Known rows, with every way that one mark hangs from another
(z_813 z_181 (z_256 (z_753 (z_510 (z_938 z_691))))): [  5   1  -3   3   2   3  -1   8  -4  -6 -17  -1  -2   5  -6  -7  -5   9
  -1   0   8   6   5  -2   0   4   2  -6  -2   4  -5  -3  -8 -13   1   8
   2  -5   0 -13 -10  -2   4   5   1   2   8  -6   7  -2   0  -3   2   1
  -4  -7   4   0  -7   1]
(z_357 (z_938 (z_510 (z_753 z_256)))): [  5  -8   0  11   5   2   9   1  -1   0  -6   0   2   2   2  -4  -5  -4
  -3  -6   8   7   2  -4  -1   5  -8  -1  -6   1  -5  -4   3  -4   1   7
   3  -1   4 -12   1   2  -4   5  -5   6  11  -7   0   6  -1 -11   4  -6
  -2   4   3   1   2  -2]
(z_753 (z_510 (z_938 z_181 z_357 z_691))): [  3  -6   0   3   4   6   6   3  -1  -2 -12  -8   5   5   4  -5  -3  -9
  -7 -11  10   6  -2  -2   1   7  -1  -4  -7   8  -3  -7  -7  -4  -2   4
   4  -9   3 -19  -8   2  -9   8  -3   5   7   1   3   1   3  -5   1   6
  -2   2   4   5   2  -3]
(z_357 (z_753 z_256 z_510)): [  6  -8  -2  11   4   7   3  12   0   0  -2  -7   5   4  -3  -3  -7   1
  -3  -3   5  -1   3  -4  -2   1  -5   4  -8   1   0  -4  -3   2   2   5
   6  -8   1 -14   2  -4  -6  10  -6   6   2  -3  -1   0  -3  -4   6   1
  -4  -5   1   1   3  -3]
(z_938 z_181 z_357 (z_691 (z_753 z_256 z_510))): [  1  -7   1   3   8  11  20   8  -4   1 -10 -14  11   9   4  -9  -1  -6
  -8  -5  12  -1   0   2   1   5  -5  -1   1   2   6 -11   0  -3  -5   6
   7 -10   4 -36 -11   4  -7   3  -2  10  13   8   1   7  -1  -5   3  11
  -2   0   4   4  -2   1]
(z_813 z_181 (z_256 (z_753 (z_510 (z_938 z_357 z_691))))): [  6   0  -3   4   3   3   2   9  -3  -6 -17  -3   0   5  -6  -7  -5   8
  -2  -1   8   7   5  -2   1   5   1  -6  -1   4  -4  -4  -8 -14   0   6
   2  -5   0 -17 -11  -1   4   5   1   2   9  -5   8  -1   2  -3   2   2
  -4  -6   4   0  -6   2]
(z_256 (z_753 (z_510 (z_938 z_691)))): [  1  -5  -1   3   4   2   5   5  -2  -7  -7 -10   5   6  -1  -5  -2   5
  -3  -6   5   0   3   0  -3   2  -4   0  -6   9   0  -5  -7  -1  -1   7
   2  -5   3 -10  -3   0  -4  11  -3   0   4  -7   4  -4  -5  -3   4   0
  -4  -5   0  -3  -7  -2]
(z_510 z_938): [ -1  -4   0   3   4  -4   6  -1  -1   1  -8  -1   0  -3   2  -6   3  -6
   1 -10   4   9   1  -5  -1   1  -4  -3  -2   3  -3  -3  -9  -2   0   4
   1  -9   2  -4  -2   2  -4   5  -6   3   4  -2   2  -1   1  -4   2  -3
   0   3   0   0   1  -3]
(z_357 (z_753 z_256) (z_938 z_181 z_510 z_691)): [  5 -13   2   9  10  11  13   9  -4   3 -11  -2   3   9   3 -10  -9  -8
  -9  -8  13  -3   2  -6  -3   3  -8   2  -9  -3  -3  -9   2  -5   2  11
   7  -4   7 -26  -1   2  -7   5   1  11  15  -1   4  16  -4 -14   4   3
  -4   3   5   1   4   0]
(z_813 z_181): [-2 -3  0  4  0 -1  0  3 -4 -2 -8  4 -4  1 -1 -3  1  7 -1  2  4  9  2 -1
 -3  1 -4 -5  2  1 -3  1 -2 -5  0  7  2 -8 -1 -6 -7  0  1  0 -1  6  3 -8
  4 -7  2 -4  1  0 -3 -1  0  2  0 -2]
(z_357 (z_938 z_181 (z_510 (z_753 z_256)))): [  4  -8   1   6   6   4   9   3  -4   0 -10   4  -1   3   4  -6  -5  -7
  -6  -5  10   8   0  -4  -1   5  -5  -3  -5   1  -3  -5   3  -5  -1   9
   4  -1   5 -15   1   4  -7   2  -5   7  14 -10   0  12  -1 -13   4  -4
  -2   5   3   3   1  -2]
(z_691 z_753): [-1 -1  0  5  4 -2 10  5 -3  1  1 -6  5  1 -2 -2  3  7  1  1  2  8  4  0
 -2  0 -7  2  4  0  5 -2 -3  3 -2  7  4 -8  1 -8  0 -1  0  6 -9  7  4 -1
 -1  0 -6 -3  4 -5  0 -1 -1 -3 -1 -3]
(z_510 (z_753 z_256)): [  1  -4  -1   7   3   2   8   5  -1  -2  -3  -6   3  -2  -2  -4   1  -1
   3  -1   5   7   3  -4  -2  -2  -7   0  -1   2   4  -2   2   2  -3   4
   3  -7   0 -12   3  -1  -2   1  -6   5   4 -10  -7  -3  -3  -4   6  -2
  -2  -4  -3   1  -1   0]
(z_510 z_753 z_938): [  0  -5   1   3   5  -4   6   1  -1  -2  -9  -5   0  -5   2  -5   2  -5
   3 -10   7  16   0 -10  -3   0  -4  -3  -4   5   0  -2  -7  -2  -6   2
   0 -10   3  -7   0   1  -1   2  -6   5   6 -10  -3   0  -3  -6   5  -2
   0   4  -5  -2  -1  -2]
(z_691 (z_753 z_256 (z_510 (z_938 z_357)))): [  5   0  -2   8   5   4  16   7   0   4  -1 -12   9   3  -1  -4  -1   3
   0  -5   8   6   2  -1  -3   4  -4   2  -2   2   2  -7  -5   4  -1   2
   3 -10   2 -16  -1  -2  -5  12  -9   4   6   3  -4   0  -7  -3   4  -2
   1  -3   0  -1  -2  -5]
(z_357 (z_753 z_510) (z_938 z_181 z_691)): [  4 -13   2   8   8   8   2   8  -4  -1 -13  -5   1  11   2  -6  -8  -6
 -11  -7  10   3   0  -7  -2   5  -3   0 -11   1  -2 -10  -3  -3   2   9
   7  -3   5 -23  -2  -1  -7  10   1  10  12  -2   5  12  -3 -10   5   3
  -3   3   4   1   4  -4]
(z_753 z_510): [ 3 -5 -3  6  0  4 -2  3  0 -3 -5 -5  3  4  0  0 -3 -1 -4 -4  5  5  1  1
  2  5 -2 -1 -5  7 -3 -3 -4  1  0  5  4 -5  0 -6 -3 -1 -7  9 -7  4  1 -4
  0 -6  1 -3  2 -2 -4 -3  3  4  3 -3]
(z_510 z_753): [  1  -6   0   5   3  -2   3   3  -2  -4  -5  -4   1  -2  -1  -2   1   0
   2  -1   4  12   2  -5  -1  -1  -6  -2  -1   3   4   0  -1   0  -6   5
   2  -6   0  -8   1   0   0   0  -6   7   4 -12  -3  -3  -3  -5   5  -3
  -3   0  -3   0   0  -1]
(z_357 (z_753 z_256) (z_938 z_181 z_510)): [  6 -12   2   9   9   7  10  10  -4   4  -8   3   0   6   2  -8  -9  -5
  -8  -6  11   1   2  -7  -3   3  -6   2  -9  -3  -2  -7   1  -5   3   9
   6  -3   6 -19   3   1  -8   6  -3   9  13  -6   2  17  -3 -13   5  -2
  -2   2   4   2   5  -2]

Rows
[  0  -6   1   3   6  -1  10   1  -1  -2 -12 -10   3  -3   3  -8   2  -7
   2 -11   7  13   0  -9  -3   0  -6  -3  -3   5  -1  -4  -7  -3  -6   3
   1 -11   3 -14  -4   1  -1   2  -2   6   8  -5  -1  -1  -4  -7   5   2
  -1   4  -4  -2   0   0] => (z_510 z_753 (z_938 z_691))
[  1 -11   0  -1   7  11  14   7  -6  -1 -14  -4   3   6   7 -11  -4 -10
  -8  -7  13   1  -3   0   0   4  -9  -5  -1   5  -1  -4   5  -7  -8  12
   7  -9   4 -24  -7   5  -6  -4  -3   9  11  -8  -1   8  -2 -14   3   8
  -6   4   3   3   2   3] => (z_938 z_181 (z_510 (z_753 z_256)) z_691)
[  2  -5   1  12   4   5  12   1  -1   2  -6  -8   6   6   0  -6  -1  -3
  -4  -4   8   2   3  -2  -3   4  -6   2  -4  -1  -2  -9   0   2   3   7
   4  -2   5 -18  -2  -1  -5  10  -1   7  11   6   2   2  -4  -4   5  -2
  -2   0   3   0  -1  -4] => (z_357 (z_938 (z_691 (z_753 z_256 z_510))))
[  6 -12   0   6   6   8  20   1   1   0 -11 -11  12   5   5  -7  -4  -7
  -5 -11   9   0   2   2   3   8 -12  -2  -1   4  -3  -4   1 -12  -5   6
   5  -8   3 -28 -17   6  -3  -1   1   8  10   5   7   4   6  -9   2   9
  -8   6   6   3   2   4] => (z_938 z_357 z_510 z_691)
[  2  -7   3   5   7   0  15   1   0  -2 -12 -13   7  -3   4  -8   1  -8
   2 -13   9  14   0 -10  -2   2  -6  -2  -3   5   2  -6  -7  -6  -8   1
   1 -11   4 -23  -8   3  -1   1  -1   7  11  -2   0   1  -1  -7   6   6
  -1   6  -3  -1  -1   1] => (z_510 z_753 (z_938 z_357 z_691))
[  5 -14   1   0   9   9  19   6  -3  -3 -17  -8   8   6   9  -9  -5 -10
  -8 -10  14   5  -2  -1   3   7  -9  -6  -1   6   2  -4   3 -14 -11   8
   6  -9   5 -34 -15   9  -4  -5  -1  10  16  -5   4  12   4 -14   2  13
  -6   8   5   4   2   5] => (z_938 z_181 z_357 (z_510 z_753) z_691)
[  2  -5   0   1   6   3   7   7  -2  -8  -8 -10   6   7   0  -6  -2   3
  -5  -7   6   1   3   1  -2   3  -3  -1  -6   9   2  -5  -7  -3  -2   6
   3  -6   3 -15  -5   2  -6   9  -2   2   7  -7   5   0  -4  -4   3   3
  -3  -4   1   0  -7  -1] => (z_256 (z_753 (z_510 (z_938 z_181 z_357 z_691))))
[  2  -7   2   2   8   1  12   6  -3   3 -11  -4   2   0   4  -9  -1  -9
  -3 -12   9   7   0  -7  -1   1  -3  -3  -4   1   2  -7  -8  -8  -1   2
   3 -11   5 -19  -4   4  -5   3  -4   5  10  -1   3   9   1  -7   3   5
   1   4   1   3   2  -1] => (z_510 (z_938 z_181 (z_357 (z_753 z_256))))
[  6 -15   1   3  10  14  21  11  -4   2 -14  -8   9   9   7 -12  -8 -10
 -10 -10  14  -3   0  -1   3   6 -10  -1  -3   2   1  -8   2 -13  -5   9
   8 -11   5 -38 -14   6  -7  -2   1  11  15   1   6  15   2 -14   3  14
  -6   5   7   4   3   5] => (z_938 z_181 (z_357 (z_753 z_256)) z_510 z_691)
[  8 -14   2   2  10   7  13  11  -4   1 -12   0   4   6   6  -6  -9  -6
  -9  -9  11   5   0  -2   4   5  -7  -3  -4   3   3  -3  -2 -14  -5   8
   7  -9   4 -25  -9   7  -6  -2  -5   8  12  -8   6  16   4 -15   2   8
  -4   7   6   4   5   2] => (z_938 z_181 (z_357 z_753) z_510)
[  4 -11   1  11   7   7  17   8   0   1  -6 -15  13   5   0  -8  -2  -5
  -2  -7   7  -3   5  -3   0   2 -10   4  -1  -2   4  -8  -2  -5  -2   3
   6 -10   2 -34 -12   1  -3   2   3   9   9   9   5   2   2  -3   6  11
  -5  -1   3   1   0   3] => (z_938 (z_357 (z_753 z_256)) z_691)
[  3  -3  -3   5   2  10   8   5  -1   1  -8  -8   4   4   3  -9  -3  -9
  -5  -9  10  -1  -2  -1  -1   5  -2  -2  -7   5  -5  -9  -3   2   1   4
   4  -9   3 -17  -3   0 -12  10  -5   4   6   3  -2  -2  -2  -4   2   4
  -2  -4   4   6   1  -3] => (z_753 z_256 (z_510 (z_938 z_181 z_691)))
[  4  -6  -2   5   5   9  20   4  -2   3  -6 -10  10   6   1  -8  -3   0
  -3  -6   8  -2   2   3   0   4 -13   1   1   1  -3  -4   2  -2  -3  11
   7  -9   3 -21  -9   2  -3   4  -3   8   8   5   1   3  -5  -9   2   3
  -5   1   4  -2   1   1] => (z_938 z_510 (z_691 (z_753 z_256)))
[  3   1  -2   7   5   4  13   7  -1   3   0 -10   7   3  -1  -3   0   3
   0  -4   7   6   2   0  -3   3  -4   2  -3   2   2  -6  -4   6   0   4
   3 -10   2 -12   1  -3  -5  13 -10   5   5   2  -5  -1  -8  -3   4  -3
   1  -4   0  -1  -3  -5] => (z_691 (z_753 z_256 (z_510 z_938)))
[  4  -9   1  11   6   5  12   0  -1   0 -10  -5   4   4   2  -7  -4  -6
  -4  -7  10   4   2  -4  -1   5  -9  -1  -6   1  -6  -7   3  -3  -1   9
   4  -2   5 -19  -3   2  -4   4   0   8  13  -2   2   6  -1 -10   4  -2
  -5   4   3   1   2   0] => (z_357 (z_938 (z_510 (z_753 z_256)) z_691))
[ -1 -10   2   1   6   6  14   4  -4  -1 -13  -8   7   6   5 -10   1 -12
  -7  -7   9   0   0   1   2   4  -5  -4   2   2   4  -8   0 -10  -4   6
   6  -8   3 -32 -14   6  -6  -3   1   9  12   4   6   6   5  -5   2  11
  -3   4   5   5   1   4] => (z_938 z_181 z_357 z_691)
[  6 -10   1  11   7   8   4  11  -3   1  -7  -2   0   7   1  -5  -8  -5
  -9  -5  10   2   1  -7  -3   4  -1   2 -12  -1  -1 -10  -1   0   4   7
   5  -2   5 -20   4  -2 -10  11  -3   8  11  -4   1  11  -3  -9   5  -1
  -1  -2   3   4   3  -4] => (z_357 (z_753 z_256 z_510) (z_938 z_181))
[  4 -10   1   9   6   3  10  -1  -2  -1 -11  -4   4   4   2  -5  -4  -6
  -5  -8   9   7   1  -4  -1   6  -9  -1  -5   2  -6  -5   2  -5  -2  10
   3  -2   5 -17  -5   3  -3   4  -1   8  13  -3   3   6  -1 -11   4  -2
  -5   6   3   0   2   0] => (z_357 (z_938 (z_510 z_753) z_691))
[  4 -13   1   5   8  12  15  12  -3   0 -12 -12   9   9   4 -10  -5  -9
  -9  -8  12  -4   0  -2   1   5  -5   0  -4   2   5 -10  -1  -7  -3   6
   8 -10   3 -37 -11   3  -7   2   2  10  12   4   4   8   1  -6   4  14
  -4   0   4   5   2   2] => (z_938 z_181 (z_357 (z_753 z_256 z_510)) z_691)
[  1  -8   2   2   8   5  19   5  -2   0 -14 -12   6  -1   6 -13   1 -12
  -1 -12  12  10  -1  -9  -3   2  -5  -3  -3   3   3  -9  -3  -6  -7   1
   2 -12   5 -28  -5   4  -4   0  -2   6  14  -2  -3   6  -1  -7   6   9
   0   3  -3   2  -3   2] => (z_510 (z_753 z_256) (z_938 z_181 z_357 z_691))
